Each row comes from the steps of one path. Every step used is in the known rows, and no mark comes twice. Write the path behind each row, first mark first.
(in the rows, 128 means zero)
Known rows
lotik-potene-pusefu-bogo: [118 154 129  93  93  92  96 118 192 131 162 139 131 177 169  83 117 118
 131 103 135 118 134  80 122 112 124 136 158]
biva-potene-rume: [108 152 145 105 137 130  95 123 170 135 155 118 141  95  97  85 136 103
 152  76 143  90 119  64 157 146 136  82  63]
biva-potene: [ 90 151 120 134 136 159  94  90 168 158 106 114 152 134  96  69 140  73
 150  97 133 138 115  93 148 159 131 101  73]
maraved-bogo-pusefu: [168 151 103 135 114 160 103 128 146 119 140 140 121 135  90 103 102 119
 162 113 138 158  72  41  85 117 138 162 156]
rikel-potene: [140 158 133 160  84 163  90 108 160 159  85 134 147 175 124  92 138  85
 126 131 146 143  79 112 123 138 133 147 114]
lotik-potene-biva: [109 121 138  75 183 150 100 108 152 140 152 147 145 170 122  61 146  61
 170 156 162 133 139  49 146 114 163 140 103]
bogo-biva-potene-pusefu: [110 138 157 116 114 150 111 151 167 119 117  99 124 130 122  91 146  52
 153 106 135 114 106  78 107 157 123 194 121]
bogo-roleriz-dugo: [ 47 112  70 139 103 154 114 106 162 138 128 136 130 194 143  95 132  91
 129 124 143 121 101 118  43 100 111 154 127]
biva-potene-rume-bogo-pusefu: [118 165 114 157 146 161  92 151 132 116 155 132 135  65 116  88 114 160
 171  64 129 119 120 157 131 156 123 107 134]
lotik-potene: [107 139 129 114 138 138  98  84 164 155 135 140 135 201 117  68 125  71
 138 118 152 129 131  68 119 105 142 112 122]
roleriz-bogo-biva: [141 133 152 141 169 164  81 125 144 126 105 128 139 237 123 100 134  83
 126 144 110 146 100 102  63 151 129 174 125]
roleriz-bogo-pusefu-potene: [131 139  68 170 161 151 101 145 155 133 118 152 126 187  85 104 118  78
 103 142 126 176 103 119  86 124 120 178 135]
potene-pusefu-dugo: [117 143 127 140  85 148 110 165 155 139 150 136 115 151 149  86 120  43
 159 161 148 143 137  93  72  88 100 117 135]
biva-potene-pusefu-bogo: [106 163 120 105  95 106  93 123 195 133 141 123 140 135 155  85 127 120
 140  92 124 125 124  94 144 147 117 137 127]
biva-potene-pusefu-bogo-roleriz: [ 35 155 108  82  80 102 112 113 205 137 152 128 144 173 169  93 145 133
 126  83 119 103 116 132 118 138 104 132 112]
potene-pusefu-bogo-roleriz: [ 50 155 111  83  69  99 114 112 198 129 162 139 136 193 175 100 135 135
 129  99 119 102 105 132  92 116  98 157 131]
rikel-potene-rume-bogo-biva: [ 98 148 156 130 165 168  79 157 127 116 115 111 138 154 162  96 135 127
 135 114 117 116 135 144 110 175 120 146 143]
maraved-potene: [ 94 150 139 140  92 139  91  52 140 163 123 135 129 211  91  98 133 108
 124 147 141 150 101  84 113 119 132 144 122]
lotik-potene-rume-bogo-pusefu-dugo-zukarat: [143 185 135 202  98 136  95 146 117 136 169 114 113 110 152  90 130 123
 184 131 130 134 152 125 116 128 119  75 144]
dugo-pusefu-bogo: [174 188 127 121 133 107  94  72 154 132 138 131 140 173 147  88 122 148
 156 102 120 131 111  61 124 135  91 151 147]
pusefu-bogo-biva-potene: [ 91 157 130 123 178 153  80 103 178 136  97 105 155 168 135  64 141  80
 140  91 106 136 147  92 164 207 130 123  99]
lotik-potene-pusefu-bogo-roleriz-dugo-zukarat: [ 92 149 107 164  45  99 115 114 162 137 154 107 115 173 177 110 149 126
 148 126 133 111 110 103  74 114 118 162 156]
potene-rume-bogo-pusefu: [125 167 118 155 138 160  94 150 123 108 164 144 128  85 124  93 106 162
 174  82 129 116 108 158 108 134 116 136 153]
roleriz-potene-rume: [128 134 146 115 133 156  92 121 154 135 166 153 123 151 108  92 122  94
 157  82 140  99 126  72 123 111 127 165 114]
maraved-dugo-pusefu-bogo-roleriz-potene-biva: [116 138 123  83 178 152 105  82 140 128 166 144 143 177 155  88 164 102
 167 126 126 140 148  43  99 115 123 207 135]
rume-bogo-pusefu: [120 167 100 175 132 176  93 126 122 117 136 144 133 118 123  83 105 144
 169 100 124 145 104 175 100 137 114 154 164]
potene-pusefu-dugo-nena: [105 165 118 156  61 170 110 173 156 127 137 112 110 163 130  99 111  40
 168 159 165 123 129 110  64  92 116 172 125]
rume-bogo-biva-potene: [ 59 146 126 133 181 181  80 121 144 140  90  94 152 142 132  70 145  93
 147 100 111 144 149 130 137 199 124 114 108]
maraved-bogo-roleriz-dugo-pusefu: [146 131  97 120 113 138 124 101 134 131 127 110 120 167 129 126 134 147
 143 116 150 132  83  18  25  95  88 170 158]
rume-bogo: [ 66 158 105 134 131 160  81 109 124 144 125 128 146 149 148  82 122 152
 150 130 124 149 126 168  95 124 105 111 141]

Write each row's path
[ 75 115 120  81 169 185 104 108 153 141 149 162 144 188 129  78 157  67
 170 135 140 134 129  97 125 122 137 208 107] | bogo-roleriz-potene-biva
[ 27 152  98  90 138 117 114 133 141 132 160 121 134 148 156 113 146 177
 122  98 125 104 132 151  83 120  77 131 126] | dugo-pusefu-potene-rume-bogo-roleriz
[ 86 137 145 117 120 154 103 161 152 121 120  94 130 113 144  93 144  89
 147 103 128 123 124 118 103 161 114 175 137] | rume-bogo-biva-potene-pusefu
[ 62 151 133 115 117 132  78 115 120 144 161 127 136 133 138 106 125 191
 130 114 133 125 137 145 115 123 118  83 134] | maraved-potene-rume-bogo
[ 86 122  93  88 199 155 104 133 149 134 134 145 140 168 108  74 152  42
 145 186 146 159 134  64 141 126 136 197  98] | pusefu-potene-biva
[110 174 148 191  85 147  97 160 123 139 128  78 115 117 169  94 153  85
 180 155 115 147 149 127 103 158 103 123 135] | rume-bogo-biva-potene-pusefu-dugo-zukarat
[ 86 146 151 114 180 161  82 147 123 109 136 114 131 154 154  90 127 124
 151 113 113 109 144 130  98 163 112 153 140] | potene-rume-bogo-biva
[ 58 126 118 110  71 158 113 145 156 135 149 141 118 161 159 109 135 113
 141  96 133 119 116 153  66  97  96 221 168] | rume-bogo-roleriz-potene-pusefu
[110 149 163 109 101 115  92  94 146 142 170 134 123 160  96 108 130 131
 132 115 148 100 109  63 122 116 133 120  99] | maraved-potene-rume
[ 62 153 123 111 145 144  79 140 140 139 148 113 150  84 141  86 131 170
 150  83 129 116 145 146 141 147 116  59 103] | biva-potene-rume-bogo
[ 93 158 132 129 110 145  77 150 133 139 135 125 149 111 158 102 127 178
 132 103 136 118 124 164 122 134 116  82 128] | rikel-potene-rume-bogo
[ 72 124 113  73 169 167  95 105 166 139 155 166 149 196 152  76 152  92
 165 127 131 136 143  99 143 132 135 195 115] | pusefu-bogo-roleriz-potene-biva
[ 91 133  79 116 208 172 102 157 130 119 140 148 138 129 117  77 140  79
 156 167 141 168 139 115 137 138 134 197 131] | rume-bogo-pusefu-potene-biva
[133 167 143 125 185 146  88  95 162 132  97  94 149 158 130  74 146  97
 149  83 109 133 141  65 158 206 116 137 110] | dugo-pusefu-bogo-biva-potene
[ 54 132  65 134  64 170 110 137 165 127 123 106 123 197 123 125 115 105
 135 135 165 121  94  82  29  95 133 187 127] | maraved-bogo-roleriz-dugo-nena
[119 130 138 143 123 158  97 188 162 144 124 114 127 157 151  94 137  44
 137 146 133 155 152 100  77 133 114  89 116] | roleriz-bogo-biva-potene-pusefu-dugo
[102 140 138 142  69 142 106 140 145 153 148 133 109 175 140  97 126  58
 139 170 150 155 141  85  76  90 107 117 141] | maraved-potene-pusefu-dugo
[133 173 156 189  80 141 105 149 138 139 130  82 110 133 150  93 154  49
 185 156 121 138 132  87 106 152 111 144 123] | bogo-biva-potene-pusefu-dugo-zukarat
[ 50 144  93 112 160 133  86 156 135 131 153 128 134 120 141  96 123 147
 123 118 129 129 154 147 113 121 103 110 132] | pusefu-potene-rume-bogo
[121 143 108 130 126 133 119 117 119 123 148 112 125 127 149 121 136 177
 147  93 146 100 107  91  41 104  73 150 154] | potene-rume-bogo-roleriz-dugo-pusefu
[137 192 139 215  79 137  91 132 105 140 163 112 109 119 139 106 133 139
 181 147 124 146 137 131 112 135 115  88 144] | maraved-potene-rume-bogo-pusefu-dugo-zukarat
[ 67 152 108 148  55 181 114 172 165 134 140 123 108 189 141 107 117  45
 159 139 159 119 143 130  58  89 111 196 133] | bogo-roleriz-potene-pusefu-dugo-nena
[ 68 138 125 116 200 158  86 160 129 112 128 111 128 167 149  91 133 105
 127 124 112 123 160 125 101 164 108 166 143] | pusefu-potene-rume-bogo-biva
[125 152 151 108 140 132  93 134 169 103 131 122 124 197 167  86 127  85
 148 119 108 117 125  87 102 165 114 211 158] | potene-pusefu-bogo-biva
[ 38 116  80 142  92 152 101 147 151 140 129 128 140 151 177 112 137 158
 107 106 145 111 118 165  57 116 111 109 137] | rikel-potene-rume-bogo-roleriz-dugo
